In the rows, 128 means zero.
Known rows, with every way that one mark hangs from another
{peka guzif lupum}: [146 105  82 100 115 129 140 183 135 149 147 164 137 115  95 164  94 137
 109 187 135 169 165 106 158  82 146 191 132 123 188  88 136 153 122 109
 118 149 120 115 116 115 131 147 123]
{peka {guzif lusik {vizo lupum}} tapemaf}: [158 129 122 139 117 157  93 167 164 141  50 114 112 144 192 128  78  99
 181  83 123 147 136 130 173 101 145 159 123 113 151 162 151 178 138 119
  91 137 163  86  72 128 113 125 118]
{lusik guzif {tapemaf vizo}}: [ 96 130 156 130 130 127 148 100 112 114 108 178 189 140  77 167 169 128
 148  78  99 109 130 115 144 145 108 103 167 193  66 168 138  90 147 138
 158 106 110 146 129 225  82 164 182]
{lupum peka {vizo guzif}}: [124 134 119 135 171 130  77  98 113 104 117 137 102 147 129  72 134 179
 102 150 148 172 103 106 169 130  15 122 127 163 112 126 109 143 155 171
 157 139 138 141 137 133 131 132 161]
{tapemaf lusik {vizo guzif}}: [ 83 136 201 153  80 100 106 136  62 112 113 158 180 149 130 162 140 174
  92  78 176  74 106 126 123  72  89 139 145 171 156 137 143 103 105 152
 119 103 139 154 165 175 137 119 142]
{lusik {guzif vizo} tapemaf}: [ 83 142 172 150 166 142 164  99 167 115 122 145 172 113 119 136 151 129
 164 117 119 109 147 108 148 129 120  81 112 202  47 153 144 103 172 109
 130 110 111 136 123 206 102 153 165]
{guzif lusik {vizo {lupum peka}}}: [154 153 133 117 144 137 112 122 160 126  54  74 132 120 151  85 120  99
 152  98 160 155 122 109 116 144 138  99 144  95  90 162 137 175 115 104
  84 112 122 106 113 130 113 108 104]
{lupum vizo}: [150 132 127 142 159 123 104 129 131 136 144 133 141 119 142 110 103 182
 123 135 128 196 110 108 145 131  87 143 101 184 154 115 131 153 161 116
 176 126 116 123 140 159 119 122 160]
{guzif lusik {vizo lupum tapemaf}}: [152 130 124 146 141 148 147 137 180 130  71  91 119 125 190  89 121 117
 180  82 135 131 141 126  93 151 192  75 129 143 123 112 145 181 165  96
 112  77 125 112 139 125 112 108  78]
{lupum {peka {tapemaf {lusik guzif}}} vizo}: [125 119 160 125 179 114  61 102 118 127 110 120 114 174 117 155 162 109
 154 130 127 150  50 122 167 140  49 180 122 137 117 173 138  71 110 160
 124 156 158 122 127 156 102 140 182]
{lusik {lupum peka} {tapemaf {vizo guzif}}}: [ 87 156 117 136 105 132 131 100  73  89 101 122 115 128  97 100 164 126
 112  66 107  94 120 148 120 184  73  82 197 142  54 174  65 107 118 177
 138  84 111 169 112 122 135 122 181]
{peka {lupum vizo} tapemaf}: [148 115  81 136 120 147 105 147 150 153 126 141 136 145 144 126  88 120
 143  99 119 172 123 129 157 158  92 199  90 169 196  84 148 147 121 106
 147 167 147 118 150 154 145 111 202]
{tapemaf lusik {peka guzif lupum}}: [130  95 110 117 116 109 149 148 113 146 174 142 120 121  85 171 132 117
  85 228 144 126 154 128  97  83 159 187 108  62 185 103 132 119  93 131
 106 173 123  89 135 108 153 157  95]
{peka lupum tapemaf}: [131 130  88 118 113 153 114 161 172 143 117 132 137 140 130 127  97 107
 152  92 120 155 119 132 137 126 136 182 103 137 186 104 135 137 103 106
 100 164 133 121 155 152 160 124 189]
{peka lupum}: [135 127  91 111 119 130 149 155 158 144 145 130 159 117 109 125 105 132
 109 138 142 166 140 110 116 118 145 163 119 136 169  86 131 150 115  84
 110 140 109 130 160 152 146 131 148]
{tapemaf peka vizo}: [132 150 145 109 109 131 106  98  86 107 140 153 151 136 114 113 128 152
 103  99 126 123 108 139 112 135 127  72 112  99 127 142 123 125 101 149
 170 150 115 136 135 151 148 111 122]
{lupum {peka guzif} {vizo tapemaf}}: [151 106  89 101 199 120  84 160  86 118 137 181  56 137 115 123 155 157
 146 196 126 179  93 122 159 142  82 123 146 146 144 124 117 119 169 184
 174 108 130 119  88  72 105 131 105]
{guzif {lusik lupum} vizo}: [150 173 151 147  98 126 174 127 166 141 132  50 144  90 175  75  65 117
 112  74 128 117 145 127 112 149 159 102 127 127  95 166 124 169 138  77
 109 122 134 143 140  86 137  98  94]
{guzif {vizo lupum}}: [127 151 166 142 149 144  93 113 168 128  95  93 135 112 189 120 113 144
 172  99 153 162 119 122 121 108 145 101  95 130 121 109 134 158 137  84
 102  90 110 119 106 165 132  90 138]
{lupum peka}: [127 156 121  93 177 124  93 140 129 107 118 125 113 127 101 101 149 142
 128 139 146 174  76 109 130 119 103 107 144 108 114 156 100 121 115 147
 104 130 106 135 132 128 131 131 136]
{peka {guzif lusik vizo} lupum}: [157 125 101 119  88 124 175 180 133 164 122 144 166  93 123 133  70 109
 109 165 156 119 199 104 156  96 161 172 125 131 166 105 172 180 123  83
 100 159 132 113 123  98 127 125  87]
{tapemaf lusik {peka lupum} {vizo guzif}}: [100 112 144 145  54 113 134  97  73 123 148 149 166 143 104 146 140 130
  60 129 163  54 150 146  97 104 105 142 116 101 157  90 147 108  69 146
 132 159 142 142 183 146 166 121 127]
{peka {lupum vizo}}: [161 111  87 129 128 125 133 138 140 154 156 140 159 112 120 123  98 145
 112 155 135 185 143 106 135 142  98 178 101 170 179  67 143 157 132  93
 155 148 115 122 152 151 132 122 163]
{vizo guzif {tapemaf {lusik lupum} peka}}: [ 88 108 134 172 127 129 155  90 151  93 177  79  53 141 173  76 157 157
  94 134 106  84 130 163  64 128 152  85 120 112 111 114  70 119 168 171
 138 105 136 142 166  61 169 149  90]
{peka guzif {lupum {vizo tapemaf}}}: [162  77  56 117 140 131 135 175 115 152 160 189 106 122 121 151 111 144
 133 196 121 166 164 119 150 134 125 176 124 171 202  50 141 150 159 124
 168 123 129 113 112  93 121 130 116]
{lusik {guzif vizo} lupum}: [118 158 196 143 130 130 138  63 187 138 169  61 139 115 177 116 100 122
 147 106 105 114 130 128 139 130 147 115 117 118  41 143 108 101 154  80
 120 109 144 174 112 109 124 124 115]
{lupum peka vizo}: [149 142 116 108 184 120  80 125 108 119 120 134 111 130 109 100 140 157
 123 159 143 196  76 105 146 153  55 123 124 135 123 137 117 129 135 146
 159 137 111 126 127 134 112 117 154]

Rows
[181 119  85 102 157 109 105 159  86 132 105 147 108 131  96 107 122 138
 102 181 132 188 119  98 182 137  63 158 161 126 132 169 138 159 145 159
 158 156 134  94 104 100  90 147 107]  {lupum {peka {guzif lusik}} vizo}
[135 104 134 107  70  95 134 139  51 145 156 174 153 134  76 205 135 110
  81 178 148  81 146 147 115  97 152 174 129  66 186 104 148 102  53 143
 132 155 127 109 120 123 144 117 102]  {tapemaf lusik {peka guzif lupum} vizo}
[140 154 131 144 115 133 185 139 166 130 134  68 117  99 185  61  94 117
 145  68 117 101 145 140  93 167 191  66 134 143 103 138 125 156 166  99
 124  82 133 149 149  51 131 104  69]  {guzif {lusik lupum} {vizo tapemaf}}
[133 155 135 129  66 121 125 108  96 114  90 103 141 142 124  83 116 136
  84  50 133  96 120 130 140 152  86 112 197 116  80 174 104 143 112 162
 130 117 147 171 144  94 130 120 119]  {tapemaf {vizo {guzif {lusik {lupum peka}}}}}
[106 156 108 118 152 134 142 139 106 112 128 113  81  87 105 125 143 113
 144 152 108 128 130 141 124 158 119 102 160 108  70 175  72 104 140 140
 111  91  98 134  60  78 122 116 144]  {lusik {lupum {peka {guzif vizo}}} tapemaf}
[171  95  63 122 124 132 129 121 114 146 172 160 107 115 105 119 101 138
  93 230 113 181 172 126 148 130 108 166  91  96 170  74 130 163 129 129
 181 184 124  93 117 102 146 138 112]  {tapemaf {peka guzif {lupum vizo}}}
[148 108  70 102 120 134 140 134 143 136 168 154 113 115  95 128 109 124
  92 210 116 161 173 130 135 100 148 143 104  61 156  93 120 156 120 129
 140 183 122  95 123  99 155 153 100]  {tapemaf {peka guzif lupum}}
[128 122 185 137 103 105  81 133  88 137  80 122 171 146 134 203 157 134
 144  78 158 132  77 138  97 104 149 154 152 118 162 134 139 109  80 117
 103  74 119 124 119 203 110  99 140]  {tapemaf lusik {vizo lupum}}
[119 107 113 170 159 138 117 124 134 107 142 156  91 143 176  77 128 208
 130 125 125 151 127 117 142 136  76 103 108 225 147  82 121 155 213 162
 192 104 135 140 163 131 129 131 138]  {lupum {vizo guzif tapemaf}}
[ 99 130 144 153 176 164 151  36 190 108 110 109 123 127 137 116 170 108
 177 143  87 125 163 134 108 158 140  64  98 123  22 132 124 124 165 114
 142 123 109 106 101 205 111 162 153]  {lusik {guzif {vizo lupum}} {tapemaf peka}}
[137 126 104 111 112 140 145 126 135 140 172 145 117 102 125 125  92 120
 112 204 135 120 176 132 132  98 147 127  74  77 147  78 140 146 110 109
 133 171 126 111 107  93 164 116  94]  {tapemaf {peka {guzif vizo} lupum}}
[ 95 146 169 155 138 124 154 106 143 116 181  85  83 105 182 107 140 127
 139 131 127  76 116 163  56 141 188  60  82  98 114 115 110  96 136 123
 120  94 122 141 139  68 155  92  78]  {guzif {vizo {tapemaf {lusik lupum} peka}}}
[138 134 148 130 145 144  90 145 141 131 101 131 114 115 173 153 103 149
 165 153 141 166 132 115 159  73 149 136 115 115 140 117 136 159 146 107
 106  98 129 103  61 133 123 110 107]  {peka {guzif {vizo lupum}}}
[119 140 141 123 115 141  55  91  96  99  51 139 128 166 134 118 160 149
 138  70 149 134  94 123 140 120  73 106 174 117 101 133 101 140 102 166
 119  92 138 154 107 160 134 109 151]  {tapemaf {vizo guzif {lupum peka}}}
[132  76 119 138 146 110 151 121 140 156 169 145 144 142 119 162 155 123
 133 170 124 126 136 118 114 148 133 182 117 182 162  60 160 104 148  98
 155 124 134 137 171 148 107 150 132]  {peka {lupum {vizo {tapemaf {lusik guzif}}}}}
[143 133 107 103  80 132 136 104  98 133 154 153 164 126  89 124 117 122
  98 115 128 115 142 142 100 147 130 108 114  88 151  97 136 128  72 123
 163 163 113 141 151 141 159 107 124]  {tapemaf {peka lupum} vizo}
[156 149 139 143 123 140 131 129 176 137  65  80 150 113 179  93  95 120
 149  83 147 154 144 114 116 129 163 112 123 127 112 140 151 198 140  75
 100 111 128 106 130 158 116 107 103]  {guzif lusik {vizo lupum}}
[ 99 125 145 137 130 127 161 124 135 124 179 126 114 109 150 126 141 118
 135 154 157  70 139 147  63 126 179  83  63 112 155  71 151 104 113 114
 116 122 116 127 167  96 157  96  91]  {guzif {vizo {tapemaf lusik {peka lupum}}}}
[104 126 222 131 108  89 109 110  89 134 129 149 205 154 105 208 155 135
 121  94 148  88  88 115 135  95 126 149 153 145 114 161 156  62  98 125
 114 109 140 157 146 199  94 140 130]  {tapemaf {lusik guzif} vizo}
[143 137  90  89 126 118 131 173  61 116  72 175 143 123  45 140 158 112
 117 127 127 125 125 111 157 147 100 112 204 128 107 202 124 130 112 175
 130 125 112 115  95 132  88 149 124]  {lupum {peka {guzif {lusik {tapemaf vizo}}}}}
[122 115 106 112 123 136 156 178 134 141 156 177 116 104 138 150 109 132
 150 182 149 107 170 121 136  97 168 130 107 149 178  58 152 135 137 102
 115 115 126 130 108  77 139 104  85]  {peka {guzif {vizo tapemaf}} lupum}
[141 156  95 117 100 115 168 139  90 119  84  94 142 110  73 101 144  87
 103  56  98 117 129 136 102 211 125  92 213 122  66 212  90 136 109 146
 136 109 105 143 125 117 101 133 140]  {guzif {lusik {lupum peka} {tapemaf vizo}}}
[ 96 142 216 157 120 124 109 102 174 140 145  67 132 150 182 163 118  97
 164  76 115  89  84 149 137 113 141 164 104 122  99 161 129  71 118 104
  78 120 165 152 121 131 133 120 155]  {peka {tapemaf {lusik {guzif vizo} lupum}}}
[136 107  78 108 110 150 106 190 145 152 121 161 117 141 125 164  93 113
 146 140 119 153 137 129 173  93 135 210 123 124 204 106 139 139 109 122
 102 171 146 108 106 121 146 135 164]  {peka guzif lupum tapemaf}
[122  77  92 118 134 117 158 159 121 131 175 150  80 129 109 161 157 121
 116 211 126 114 145 147  78 106 187 139 115  95 194  79 122 112 124 152
 131 136 121 100 142  84 145 148  73]  {vizo {tapemaf lusik {peka guzif lupum}}}
[105 105 173 147 153 103 155 113 166 131 171  84 100 143 150 151 172 126
 143 121  97 106  99 144  89 131 183 134 151 132  97 134  99  80 165 125
 117  80 134 157 152 104 108 157 106]  {vizo {tapemaf {lusik guzif lupum}}}
[106 143 107 129 122 139 155 110  84 103 120 170 147 115  80 126 157 137
 123  96 101 117 133 145  93 167 121  54 126 150 106 160 114 121 115 158
 178 130  91 113 131 193 126 131 162]  {lusik {tapemaf peka vizo}}
[113 112 110 119 107 143 174  68 123 121 141 170 174 132  52 149 171  95
 125 127  88  92 173 138 117 177 122  99 140 138  70 128 136 100 115 129
 168 161 111 135 139 202 110 165 169]  {lusik guzif {tapemaf {peka lupum} vizo}}
[105 128 136 120 162 105 132 149 123 114 155  81  69 129 135 127 181 124
 137 132 127 116  69 150  65 146 171 105 161  98 124 143  78  86 125 152
 100  71 114 151 138  64 129 122 104]  {vizo {tapemaf {lusik {lupum peka}}}}
[170 131 113 107  87 120 132 137  70 131 117 162 147 132  97 121 107 134
  85 125 115 112 152 132 144 125 132 109 152  80 129 168 143 154 110 161
 175 170 138 104 123 120 125 141  70]  {tapemaf {peka {guzif lusik}} vizo}
[ 88 150 201 115 170 123  72 107 137 118 106 110 125 159 130 158 163  91
 171 116 148  93  57 123 155 107  99 140 115 107  98 185 144  53  94 139
  62 146 153 140 124 148 123 123 160]  {lupum {peka {tapemaf {lusik {guzif vizo}}}}}
[149 123  69 136 115 127 193 178 135 133 114 109 112  99 104 117 110 122
 106 135  86 152 170 127 141 145 159 146 189 137 105 183  96 175 171 138
 133 120 111 102 100  99 100 173 118]  {peka {guzif {lusik lupum tapemaf}}}
[114 166 185 122 149 140  89  68 176 121 136  60  96 146 164 110 128  77
 174  89 102 105  88 138 162 150 106 114 126  85  35 181  97  74 121 116
  91 132 165 177  88  87 137 116 150]  {lusik {guzif vizo} {lupum {peka tapemaf}}}
[ 97 118 173 138 107 125 118 121 173 154 132 117 175 146 142 184 120  78
 157 108 146  84 122 128 142 101 136 200  92 134 155 107 174  78  93  80
  72 159 158 138 152 163 140 125 169]  {peka lupum {tapemaf {lusik {guzif vizo}}}}
[100 134 186 139 128 123  88 185 114 137 116 150 123 133 169 192 106 131
 159 124 155  93  94 133 165  55 130 175  91 135 184 153 159  96 109 133
  81 126 154 105  91 128 137 102 137]  {peka {guzif vizo} {tapemaf lusik}}
[120 113  82 150 130 151 173 107 173  93 127 120  83 146 156  18 138 156
  94 118 105 109 168 138 100 145 136  52 127 144 111 129 110 185 197 183
 160 151 141 124 196  95 151 171  78]  {vizo {guzif lusik} {tapemaf peka}}
